What can hang from each mark
k_825: k_193 k_692
k_692: k_90 k_600
k_579: k_90
k_516: k_90
k_193: k_90 k_229 k_364 k_825 k_837
k_320: k_90
k_90: k_193 k_516 k_579 k_692
k_600: k_193
k_364: k_579
k_837: k_193

Each row was made from one small tree. The marks that hang from a mark follow it in brackets, in the order of their numbers. Every link used is in the known rows. Write each row's tree.
Known rows
k_825(k_193(k_90 k_229 k_364) k_692(k_600)): [ 22 -16 -18  10 -15  -4  70 -27  -4  -8 -19 -15 -25  35   0 -32   2 -16
   6  -4  21 -36  -7   1 -21]
k_320(k_90(k_193(k_364) k_516 k_692)): [-22  -6 -16  12  -6 -34  32  -9   1 -21  26   3 -57  10  -8  34   1   5
   4   4   3  -4  -1  -4  19]
k_579(k_90): [-11   5  -4  -6  -8  -5   5  -5   2   6  -8  -3  -6   5  21  -8   0  -6
 -17  -6   7   3  -5  -2   2]
k_825(k_193(k_364 k_837) k_692(k_90)): [ 24 -22 -14   9 -35   0  57  -5 -13 -10 -10 -13 -21  46  -3 -46  12   3
   1   9  17 -23  -8   6 -17]
k_364(k_579(k_90(k_193(k_825) k_516 k_692))): [  8 -16 -25  11 -15 -35  -2 -12  12 -12  24  -4 -35  20  -7  45 -10  10
 -16   9  -9   2   3 -11  22]
k_320(k_90(k_692(k_600))): [-26 -28  -1   9   1 -11  24 -18 -13  -7   8  21 -29   1  -4  -4  -1 -11
  -3   1   7  -4  -4 -11   6]
k_90(k_193): [ -1  -2  -6   4  -3 -14   1  -9   1  -2   9   1 -13  -3 -12   9   2   1
   3   1  -6  -3  -6  -1   2]
k_837(k_193(k_90 k_364 k_825)): [ 12   8 -28  14   2   2  56   6  10  -9 -11 -28 -14  16 -16   4   2   6
   6  10  30 -23  -1   5  20]
k_516(k_90): [ -8  11  -1   1 -14   9  12   8   6   3   8  15  -2  12   4   2   0  -5
  -4   0  17  -6  14  -4   7]
k_90(k_516 k_579 k_692(k_600(k_193(k_364 k_825)))): [ -4 -22  -1  20 -14 -26  16 -23   7 -24  25 -13 -33  13 -40  47 -15  24
   1  10  11 -11   7 -10  37]
k_692(k_90(k_193(k_364(k_579) k_837)) k_600): [  0 -33 -17  19 -13 -24  44 -14 -14  -9  -6   7 -25  27 -48 -15   4  -2
   4  24  -1  -2  -5 -10  28]
k_320(k_90(k_193(k_364 k_837) k_579 k_692(k_600))): [-14 -30 -17  16 -15 -23  48 -23  -8 -17  19   8 -57   9 -30  11   9   2
   2  11   9  -3  -2 -11  25]
k_600(k_193): [  2  19   9   3  -9  -6  -3  -6   1  12  -3  -3  13   3  -9  -2   0   4
  -4   4   3 -18  -5  -1   3]
k_692(k_90): [ -9 -18   3  12 -10  -3   8   3  -7  -9  -2  10 -13  13  -6 -15   8   0
   0   9  -1  -1  -4  -4  11]
k_320(k_90(k_193)): [-12  -3  -5   6  -8 -15  21  -7  -3  -1   8  10 -25  -4  -8  -1  16  -6
  -3   2   2  -7  -9  -3   4]
k_364(k_579(k_90(k_193(k_229 k_837)))): [ 16   6 -27   2 -15 -18  17 -10   8   7   2   0 -20  20   1   5   2  -8
 -11  16  -9  -3  -1  -8   9]
k_692(k_90(k_516 k_579) k_600(k_193)): [-18 -20  24  21 -29 -24   8 -22  -7 -21   7   4 -16   8 -49  13   4  15
 -10  14  -4  -4  -5  -8  31]
k_825(k_692(k_600(k_193(k_229 k_364)))): [  8   0  -3   6  -9   0  37 -27   2  10 -12  -8 -10  19 -12 -21  -2 -11
   6  11  21 -34  -6  -1  -6]
k_837(k_193(k_90(k_516 k_579) k_229 k_825)): [ 12   8 -18  20 -14  -3  40  -5  21 -27  13 -26 -35   9 -22  41   2  13
   5  16  12 -18   5   3  24]
k_837(k_193(k_90(k_516 k_579 k_692(k_600)) k_229)): [-12  -6  -9  20  -8 -13  32 -28   7 -35  20  -9 -46   2 -25  42 -11   5
   4  12  -2  -8   2  -4  16]
k_193(k_229 k_364(k_579)): [ 25   3 -26   7   7  -3  24   4  18  -3   0  -4 -12  18  -3   5   0  -6
   7  18   0  -8   6  -6  11]
k_193(k_90(k_516) k_229 k_364 k_825 k_837): [ 14  20 -44  12  -5 -12  76  12  12  -8  -7 -30 -47  49  -2  29  -3   6
  26  14  31 -25  19   4  38]
k_600(k_193(k_90 k_229 k_825)): [ 15  21 -15  15  -6  -3  31  -4  12  12  -9 -11 -11  26  -1   8   4  -2
  11  10  23 -42   3  -4  20]
k_825(k_193(k_837)): [ 18  -3  -6  -2 -18  -5  25  -1 -10  -2  -2 -10   5  17  -4 -22  -2   4
   0  -2   3  -9  -4   3 -16]
k_579(k_90(k_193(k_837) k_516)): [-14  15 -14  -4 -21 -30  19 -10  -1  -2   5 -14 -31  15   0  22  -5   6
 -10   0   0   5  -2   3  14]
k_90(k_193(k_229 k_364 k_837) k_516 k_579 k_692): [  1  -4 -29  15 -16 -30  29 -16  14 -32  40 -12 -72  20 -19  60  -9  18
  18  18  -6  -2  11  -4  30]
k_579(k_90(k_516 k_692)): [-24  -2  -7  -1 -10 -23  -2 -11   2 -12  14  -3 -33  13  21  29 -16   4
 -15  -7  -1   8   2  -4  10]
k_90(k_579): [  8 -10   6   5 -11   2  -7  -4   7 -13  11  -2  -9  -7 -12  14   9  10
  -7   3  -6   7   2  -2   8]

Write each row's tree
[ 12  39 -16  13 -22 -18  48  -5  13  -6  -1 -24 -34  33 -14  31   5  14
   9  15  13 -25  11   2  32]
k_600(k_193(k_90(k_516 k_579) k_229 k_364 k_837))
[ 15 -20 -34  20  -3 -37  15  -5  14 -24  33 -12 -46  25 -28  58 -13  19
   8  15  -3  -5   9  -7  32]
k_90(k_193(k_364(k_579) k_825) k_516 k_692)
[ 26   4 -22  -2 -26 -25  40   1   1  -8  -3 -23  -7  34  -4  -4  -5  10
 -16   3   2  -1   0   1   1]
k_825(k_193(k_364(k_579(k_90(k_516))) k_837))
[  2 -21  -3  24 -16 -28  35  -8  -1 -10  -4  -6 -10  33 -53   6  -3  12
  -2  25  13 -18  -1 -10  43]
k_692(k_90(k_516) k_600(k_193(k_364(k_579) k_825)))
[ 15 -14 -35  15   5 -22  15 -14  15 -13  25   5 -44  19  -8  27  -8  -3
  13  18 -10 -10   2 -11  13]
k_90(k_193(k_229 k_364(k_579)) k_692)
[ 41 -17 -23   9 -27 -12  69 -21 -14  -3 -23 -18 -12  45 -20 -31   5  -4
  -6   4  12 -25  -1   1 -16]
k_825(k_193(k_90 k_364(k_579) k_837) k_692(k_600))
[ 13  15 -26   7 -20  -9  37   7   9   3  11   7 -18  30 -20  10   2   0
   0  16  13  -8  16  -5  20]
k_516(k_90(k_193(k_364(k_579) k_837)))
[ 14  -6 -34  13   5  -8  39  -1  17  -4   8 -13 -32  17 -10  11   0  -2
  22  14  20 -23  -1  -3  21]
k_90(k_193(k_229 k_364 k_825))
[ 15  11 -29  21  -9  -5  59   0  25 -29   9 -34 -41  16 -23  38   2  14
  10  18  23 -21   5   4  32]
k_837(k_193(k_90(k_516 k_579) k_229 k_364 k_825))
[ -4 -12 -23  21 -20 -22  39   0   2 -17  15  -5 -50  33 -23  19   2   7
  19  24   8 -14   3  -2  33]
k_692(k_90(k_193(k_229 k_825 k_837) k_516))
[ 19 -20  -1  13 -33 -12  44 -35  -1 -26   2 -15 -35  22 -14   4   4   0
  -4  -4   2 -24  -2   0 -16]
k_825(k_193(k_90(k_516 k_579) k_229) k_692(k_600))
[  3 -22 -30  17   3 -13  14 -14  12 -10  28   3 -46  15  -2  28 -10  -2
  21  13   6 -21   1 -10  13]
k_90(k_193(k_229 k_825) k_692)
[  6 -14 -19   7 -10 -25  -9 -16   6  -4  15   8 -25  11   2  19  -4  -1
 -19   6 -16   5  -3 -12   7]
k_364(k_579(k_90(k_193 k_692)))
[-26 -29   7  13 -15 -23  16 -22  -5 -28  27  11 -46  -3 -22  33   1   8
 -10   3  -3   8   3 -10  20]
k_320(k_90(k_516 k_579 k_692(k_600)))
[ -6   5   7   2  -9  -9  22 -19 -14  16 -12  -1  11  10 -29 -14  -8  -1
   1   9  11 -16  -3  -4   9]
k_692(k_600(k_193(k_837)))
[ -4  10 -30   3 -18 -23  37  -7  11  -1   9 -19 -43  26   4  25  -6   2
   3   9  15 -11   1  -1  24]
k_579(k_90(k_193(k_229 k_825 k_837) k_516))
[ 28  -2 -30  11 -20 -31  46  -3  -4 -22   6 -18 -30  45 -10  21  -8  14
  -1   4  -4  -9  10  -1   6]
k_825(k_193(k_90(k_516 k_692) k_364(k_579) k_837))
[ 21   0 -17  -1 -14  -6  44   3  -6  -4  -6 -18   0  24  -4 -24  -2   5
   4  -1  13 -11  -3   5  -8]
k_825(k_193(k_364 k_837))
[-23 -23 -24  11  -6 -33  26 -30   6 -13  20  -4 -55  18  -3  35 -21  -4
   2   4  11 -10  -2 -11  25]
k_579(k_90(k_193(k_229 k_825) k_516 k_692(k_600)))
[ 15  -3 -33   8  -5 -12  46   4   4   2   2 -19 -25  24 -21   7   1   9
  18  13  22 -16   3   2  24]
k_90(k_193(k_364 k_825 k_837))
[  5  47 -21   8 -13 -19  55  -2   7   4 -10 -22 -27  39  -5  21  -2   5
  15  13  19 -31  10   3  25]
k_600(k_193(k_90(k_516) k_229 k_364 k_837))
[ -8  -1  -5  12 -19 -28  32  -6   9 -25  23  -6 -48  -2 -25  33  17  14
  -6   6   2   2  -2  -1  26]
k_320(k_90(k_193(k_364) k_516 k_579))
[  6 -10 -24  14  -4 -40   6 -11  10 -24  32  -5 -43  16 -23  55 -13  15
   3  12 -17   5   6  -6  21]
k_90(k_193(k_364(k_579)) k_516 k_692)
[  4  14 -20   6   6   7  41  -1  15  -9   1 -16 -11   2  -7  -5  -6  -5
  11  17  15 -15  -7   5   3]
k_837(k_193(k_229 k_364))
[  2 -12  -7  15  -9  -9   3 -12   2 -20  13   2 -38  10   1  31   5   8
  -3  -3  -6   0   8  -7  14]
k_193(k_90(k_579 k_692))
[ -6  13   1   7 -11 -13  36 -20 -16  15 -21  -4   1  19 -25 -10  -3  -3
   1   5  13 -22   1  -3  14]
k_692(k_600(k_193(k_90 k_837)))
[-24 -21 -12  14   0 -34  12 -33   1 -22  30   6 -52   6 -21  43 -23  -3
  16   7  -9  -4   0  -9  13]
k_90(k_193(k_229) k_516 k_692(k_600))
